Each row was made from one walk, in order. Every step used is in the known rows, and no mark comes twice. Write each row's walk.
In the rows, 128 means zero.
Known rows
panur-supu: [100 145  95 149 101 149  82 128 143 130 127 143 128 154 113 140 134 122
 142 136 113 140 138 117 159  86 118 113 132 131 160 138 125 104 181 144
 178 120 120 118 128]
vusemut-panur-difeta-suvid-gedit: [100 140  54 157 176 151  75 109 180 107 151 142 130 145 114 154 144 133
 107 136 105 142 146 116 157 131 116 132  78 112 160 137 122 113 116 139
 171 124 116 167 127]
limav-difeta-vute: [ 89 159 103 146  37 151  86 129 183 114 148 118 154 163 103 131 128 137
 138 140 120 127 133 110 165  70 158 124 131 125 162 124 124 109 148 159
 176 112 119 123 142]
limav-difeta-poto: [ 54 154  97 155 104 144  84 123 195 118 158 136 125 164 119 145 130 115
 137 137 118 124 126 115 163  94  89 131 133 125 159 136 128 112 141 160
 173 116 118 130 155]
pebiki-difeta-suvid-vusemut-panur: [ 94 133  51 155 174 136  79 115 129 112 161 144 115 150 106 142 129 120
  93 131 163 121  53 126 153  71 125 151 123 119 155 131 170 107 131 143
 175 121 201 167 120]
supu-panur-difeta: [101 141 138 160 112 142  82 126 178 118 130 152 157 149 115 144 141 125
 110 139 123 146 191 118 163  87 132 105 128 171 167 126 112 106 132 155
 170 116 131 110 144]
vusemut-suvid-difeta: [ 80 146  99 141  88 137  85 136 154  95 121 154 140 155 111 156 148 114
  97 163 102 125 202  85 149 126 117 131 126 124 161 151 158 103 124 150
 177 110 109 113 139]
suvid-vusemut: [ 92 153  92 150 101 134  85 119 136 118 132 152 139 153 108 133 126 123
 112 133 119 134 149 102 154  74 118 109 120 135 154 128 145 103 147 141
 176 120 209 115 134]
suvid-difeta-limav: [ 83 146  90 158 164 141  91 129 159 116 124 139 126 158 110 176 140 112
  99 158  97 143 147  93 154 126 122 134 127 121 153 137 153 103 119 143
 166 118 118 146 145]
tizar-panur: [ 96 140 105 193 102 131  93 123 136 100 127 166 150 141  96 132 135 128
 103 138 128 150 192 110 164  87 129 124 124 136 150 132 134  68 124 149
 175 122 140 133 144]
limav-tizar-panur-difeta-suvid: [103 126  93 204 162 146  70 120 189  98 143 130 146 136  97 147  75 110
 116 124 103 146 227 106 163  83 130 148 115 161 172 122 129  83 146 149
 177 120 126 120 145]
vusemut-suvid: [100 152  93 143  85 136  88 124 137 118 136 151 137 144 110 152 135 131
  99 145 123 138 192 106 155  86 118 120 137 125 159 139 138 102 130 161
 188 112 116 104 126]
difeta-suvid-gedit: [ 94 148  86 165 167 142  86 110 142 110 141 134 135 154 104 137 136 144
 101 130 110 145 124  99 161 141 111 131  75 127 152 129 155 104 123 134
 172 119 113 130 132]
vusemut-suvid-difeta-limav-tizar: [ 96 141  97 153 149 152  77 133 164 105 128 125 117 146 105 198  86  99
 113 158  83 127 201  86 147 118 126 141 131 145 173 141 169 100 134 145
 176 108 102 118 135]
limav-difeta: [ 88 158 111 144  94 149  89 130 181 109 139 139 135 161 112 142 134 126
 142 135 114 125 130 114 160  90 141 117 129 128 166 143 116 112 143 148
 178 117 124 126 151]
panur-difeta-poto: [ 58 137  85 163 124 136  76 117 199 125 154 140 143 160 123 147 134 120
 103 135 113 140 180 115 162  96  81 127 136 129 162 126 129 116 137 158
 164 116 120 118 136]
panur-difeta-limav: [103 151  86 163 168 145  87 128 189 140 143 142 132 156 121 178 139 121
 104 133 103 150 186 121 164  84 133 122 134 122 162 126 123 112 130 153
 168 119 126 123 130]
difeta-limav-supu: [104 151  92 157 165 150  94 123 152 143 138 137 117 155 113 171 126 121
 167 134 112 134 134 114 162  80 132 125 131 126 153 126 141 106 143 145
 179 123 115 133 134]
suvid-supu-panur-difeta-vute: [ 88 139 121 158  59 149  63 114 187 116 135 127 167 158 104 127 133 161
 114 128 132 124 197  99 170  92 151 111 146 170 156 102 140 104  95 150
 167 120 144 105 137]
limav-supu-panur-difeta-poto: [ 62 134 126 163 126 154  69 116 199 119 152 142 140 161 119 144 133 116
 166 127 124 124 186 118 167  86  87 127 128 166 166 124 136 110 152 155
 174 118 111 110 151]
supu-panur-difeta-limav: [109 149 125 174 172 148  76 120 185 133 137 147 134 151 117 174 139 121
 107 137 118 156 194 122 170  81 140 117 131 162 163 118 124 106 125 158
 169 121 131 118 139]
panur-difeta: [ 98 144  95 151 108 141  84 129 181 121 131 149 150 156 120 150 138 127
 112 135 110 139 181 115 158  92 130 110 135 132 167 134 114 117 133 150
 171 116 128 118 135]
vusemut-limav-supu-panur-difeta-vute: [109 132  97 138  37 160  71 122 200 140 139 130 144 154 117 142 146 125
 159 135 120 128 225 125 171  59 158 111 132 162 170 119 155 107 151 171
 185 117 119 133 139]
supu-panur-difeta-suvid: [101 139 120 168 174 142  69 119 177 121 146 136 137 151 111 148 137 124
  99 134 117 145 171 110 170  83 128 124 127 166 168 117 118 110 132 154
 173 121 121 110 146]
suvid-difeta-limav-tizar-panur: [ 93 134 102 200 162 141  83 128 164  90 119 137 132 143  90 175  81  95
 122 151  95 139 205  92 155 123 129 144 109 153 164 133 166  68 135 142
 172 120 127 144 158]
suvid-gedit: [ 94 147 103 155 105 137  88 113 140 108 126 147 143 151 105 138 134 145
 111 133 120 142 144 104 151 144 110 112  80 129 156 140 148 103 124 132
 172 124 125 128 133]
limav-tizar-panur: [106 136 107 198  97 142  84 124 137 101 122 145 146 131  85 134  75 112
 131 131 123 141 194 107 154  86 127 124 123 166 163 131 136  65 143 150
 179 121 138 130 149]
tizar-limav-difeta-suvid: [ 91 146  92 194 151 147  93 132 172 105 150 126 124 157 103 148 122 119
 127 136  96 141  57 105 173  90 147 148 136 124 154 142 121 122 141 154
 179 114 117 139 160]
difeta-vute: [ 99 149  92 157  49 137  86 119 139 134 138 125 158 155 100 127 131 142
 103 142 125 148 137 106 164  74 136 118 140 130 156 111 136 104 135 163
 168 116 118 128 121]
limav-tizar: [107 142 105 156  99 145  87 126 143 116 127 131 137 138  97 142  75 116
 133 134 115 136 140 104 148  87 118 117 133 159 172 129 127  99 144 143
 182 119 122 131 134]

Which walk is each row?
[ 86 144 119 164 171 141  73 109 140 115 143 128 128 152  96 140 130 151
 109 130 131 125 128  88 169 105 120 126 143 168 152 106 152  91  80 135
 180 125 134 126 146] -> difeta-suvid-supu-panur
[ 93 140  83 162 167 140  73 112 188 103 146 128 143 157 115 149 138 137
 102 125  94 142 170 107 158 143 118 135  75 129 158 135 141 120 130 135
 167 119 111 122 130] -> panur-difeta-suvid-gedit
[100 140  48 146 174 147  69 118 141 133 158 147 103 150 114 151 119 106
 139 138 106 126  97 117 152  56 112 128 123 122 155 130 123 109 189 135
 182 123 199 157 123] -> difeta-suvid-vusemut-panur-supu
[ 94 149  67 143 109 137  85 117 134 122 143 168 125 141 112 141 127 116
 116 141 135 127 116 112 145  65 115 108 122 125 150 135 118  96 131 144
 182 126 216 160 132] -> suvid-vusemut-panur
[103 148  56 152 177 146  73 116 194 139 156 160 118 149 124 176 123 106
 110 138 107 135 164 125 153  60 131 120 123 115 157 126 114 112 133 144
 172 119 210 153 122] -> suvid-vusemut-panur-difeta-limav
[103 135  83 145 155 139  66 122 192 131 154 147 115 152 118 149 134 112
  94 138 106 138 216 119 168  62 129 122 118 156 165 124 168 107 144 153
 183 119 199 122 144] -> supu-panur-difeta-suvid-vusemut-limav
[ 99 135 101 191  97 139  79 130 139 112 126 161 136 147 105 133 125 115
 138 136 123 148 194 119 167  81 125 121 120 134 157 139 132  69 182 148
 179 120 141 115 136] -> tizar-panur-supu
[116 145  93 167 160 148  86 123 149 141 136 126 126 144  98 176  79 116
 129 136 110 139 138 111 155  79 125 123 134 150 167 120 140  99 136 143
 177 119 125 136 131] -> difeta-limav-tizar
[ 82 136  96 150 166 153  87 131 169 118 122 139 118 167 118 177 135 113
 166 148  97 117 142  93 154 121 131 136 122 124 160 143 162 111 137 132
 176 121 112 144 153] -> suvid-difeta-limav-supu
[ 96 135  98 195 106 137  80 127 180  97 131 165 155 141 110 137 132 125
 103 130 122 148 242 117 163  91 135 124 120 133 160 137 117  80 134 152
 172 120 141 113 145] -> tizar-panur-difeta
[ 87 144  77 155 166 139  80 113 143 116 142 125 129 156 104 141 128 158
 112 125 116 121 121  87 162 110 117 135 145 132 150 117 151 103  84 130
 179 121 130 135 136] -> difeta-suvid-supu
[102 148  91 152 167 158  82 126 202 136 142 138 124 160 128 181 132 118
 168 126  96 127 179 123 163  78 137 128 128 128 164 130 129 121 146 141
 174 120 115 120 135] -> panur-difeta-limav-supu
[ 94 147  50 147 172 133  85 110 137 123 158 152 112 146 106 146 126 118
 106 140 119 132  98 108 152  62 113 130 122 124 148 125 129 100 134 140
 183 121 204 163 128] -> difeta-suvid-vusemut-panur
[105 151 129 166 172 154  85 122 148 142 134 145 117 151 103 170 131 119
 167 135 124 139 138 119 167  76 133 119 129 165 154 118 141  97 142 147
 181 125 122 127 145] -> difeta-limav-supu-panur
[108 130  92 140 151 157  74 124 199 133 147 137 114 149 118 155 144 119
 157 132 110 129 204 122 170  71 132 124 131 161 167 129 149 110 145 157
 190 119 111 139 150] -> vusemut-limav-supu-panur-difeta-suvid
[102 123  97 197  52 143  64 120 193 102 135 128 171 140  93 133  76 125
 118 130 109 141 246 108 161  71 154 125 124 165 171 112 137  80 155 157
 171 117 133 117 134] -> limav-tizar-panur-difeta-vute
[114 133 101 214 158 147  84 125 146 104 135 136 135 144  80 162  86 115
 109 128 162 145 151 134 162  88 141 153 124 152 164 129 184  72 138 151
 174 118 131 138 136] -> pebiki-difeta-limav-tizar-panur
[ 82 140  73 151 167 144  69 116 188 113 149 130 138 157 117 147 131 149
 112 120 100 123 168  97 164 112 122 136 149 135 157 117 134 118  87 132
 169 120 125 120 135] -> panur-difeta-suvid-supu
[ 41 139  91 161 120 135  87 126 170 100 136 138 133 164 110 154 141 108
 102 156 112 130 143  86 152 132  70 132 127 122 155 134 163 104 121 151
 165 119 114 142 151] -> suvid-difeta-poto
[ 80 146 125 193 157 151  87 123 179  93 144 127 129 157  97 142 120 144
 139 129 114 123  68  91 182 101 150 134 144 162 156 123 140 108  93 139
 183 125 133 134 170] -> tizar-limav-difeta-suvid-supu-panur
[104 146  65 131  89 137  86 123 149 134 136 160 118 149 115 151 137 118
 106 138 119 135 179 114 156  68 118 108 126 121 156 136 171  99 138 152
 185 116 206 144 135] -> suvid-vusemut-limav
[ 80 146 124 153 158 158  77 116 188 103 147 121 125 161 104 140 130 148
 146 126 120 112 122  97 176 104 142 135 140 168 163 117 141  98  99 131
 178 125 136 122 161] -> limav-difeta-suvid-supu-panur
[ 64 125 127 205 122 149  80 123 188 111 146 149 141 156 112 147 125 116
 159 131 122 137 133 117 175  82 100 124 132 168 158 127 129 120 149 166
 179 119 114 120 159] -> tizar-limav-supu-panur-difeta-poto
[102 134 142 198 100 146  96 129 132 118 121 156 136 143  96 136 124 121
 172 135 131 141  85 106 171  79 138 113 130 174 153 135 127 107 142 156
 188 125 124 126 154] -> tizar-limav-supu-panur
[ 98 142  63 141 110 145  71 119 142 129 141 164 117 147 115 143 122 106
 148 139 121 123 116 120 152  60 115 110 120 121 160 138 118 100 189 136
 184 121 216 150 123] -> suvid-vusemut-panur-supu
[114 123  97 203 154 155  71 130 147 110 132 133 119 144  91 166  79 107
 141 125 152 143 154 138 168  82 141 151 129 152 169 137 179  75 192 148
 172 119 124 126 127] -> pebiki-difeta-limav-tizar-panur-supu
[ 99 137  94 196 165 154  75 126 196 117 137 157 134 151 116 170 126 116
 160 124 105 140 239 123 170  83 149 137 122 132 159 129 129  89 149 147
 178 122 133 120 145] -> tizar-panur-difeta-limav-supu
[102 128 136 196 104 153  82 130 178 113 130 155 149 149 110 141 126 121
 165 131 121 137 134 113 174  81 149 115 124 171 162 141 118 118 145 156
 183 124 124 120 160] -> tizar-limav-supu-panur-difeta
[ 89 146 126 145  98 146  62 119 188 103 131 154 148 147 114 152 140 142
 112 130 127 113 252 101 168 104 132 114 146 167 165 127 137 101  84 145
 179 113 139  85 136] -> vusemut-suvid-supu-panur-difeta
[102 140  64 147 116 147  85 125 176 124 139 161 135 137 121 149 140 119
 113 141 116 140 153 126 150  86 124 113 133 122 166 139  96 111 117 155
 177 118 132 164 131] -> vusemut-panur-difeta
[100 158  75 131  71 154  92 136 190 124 139 142 117 157 115 155 142 120
 134 145 112 134 165 125 160  78 142 117 139 119 167 151 146 107 138 158
 191 118 122 157 156] -> vusemut-limav-difeta
[123 137  64 159 173 157  76 122 194 136 143 138 117 136 112 186  85 100
 135 136 105 141 158 126 150  72 131 123 130 144 174 127 102 106 131 149
 179 120 132 170 128] -> vusemut-panur-difeta-limav-tizar
[ 92 152 104 184  91 146 104 138 177 104 133 146 134 154 105 145 122 120
 135 140 108 143  75 112 168  94 152 122 133 127 161 149 114 118 137 157
 181 119 125 136 162] -> tizar-limav-difeta
[ 89 141  57 187 160 145  89 127 173 103 164 148 112 148 102 147 115 105
 127 135 103 124  36 112 163  61 143 143 124 112 156 139 119 121 144 145
 186 121 203 172 153] -> tizar-limav-difeta-suvid-vusemut-panur
[ 97 137 123 173 174 140  71 112 186 103 142 134 146 155 110 138 144 138
 103 132 117 143 179 110 168 136 116 128  75 162 167 128 139 112 132 134
 167 123 114 109 142] -> supu-panur-difeta-suvid-gedit
[101 143  87 208 165 141  80 123 195 125 143 155 138 149 114 168 133 120
 100 131 114 156 243 120 171  88 143 133 123 126 154 127 128  83 128 153
 169 120 141 123 137] -> tizar-panur-difeta-limav
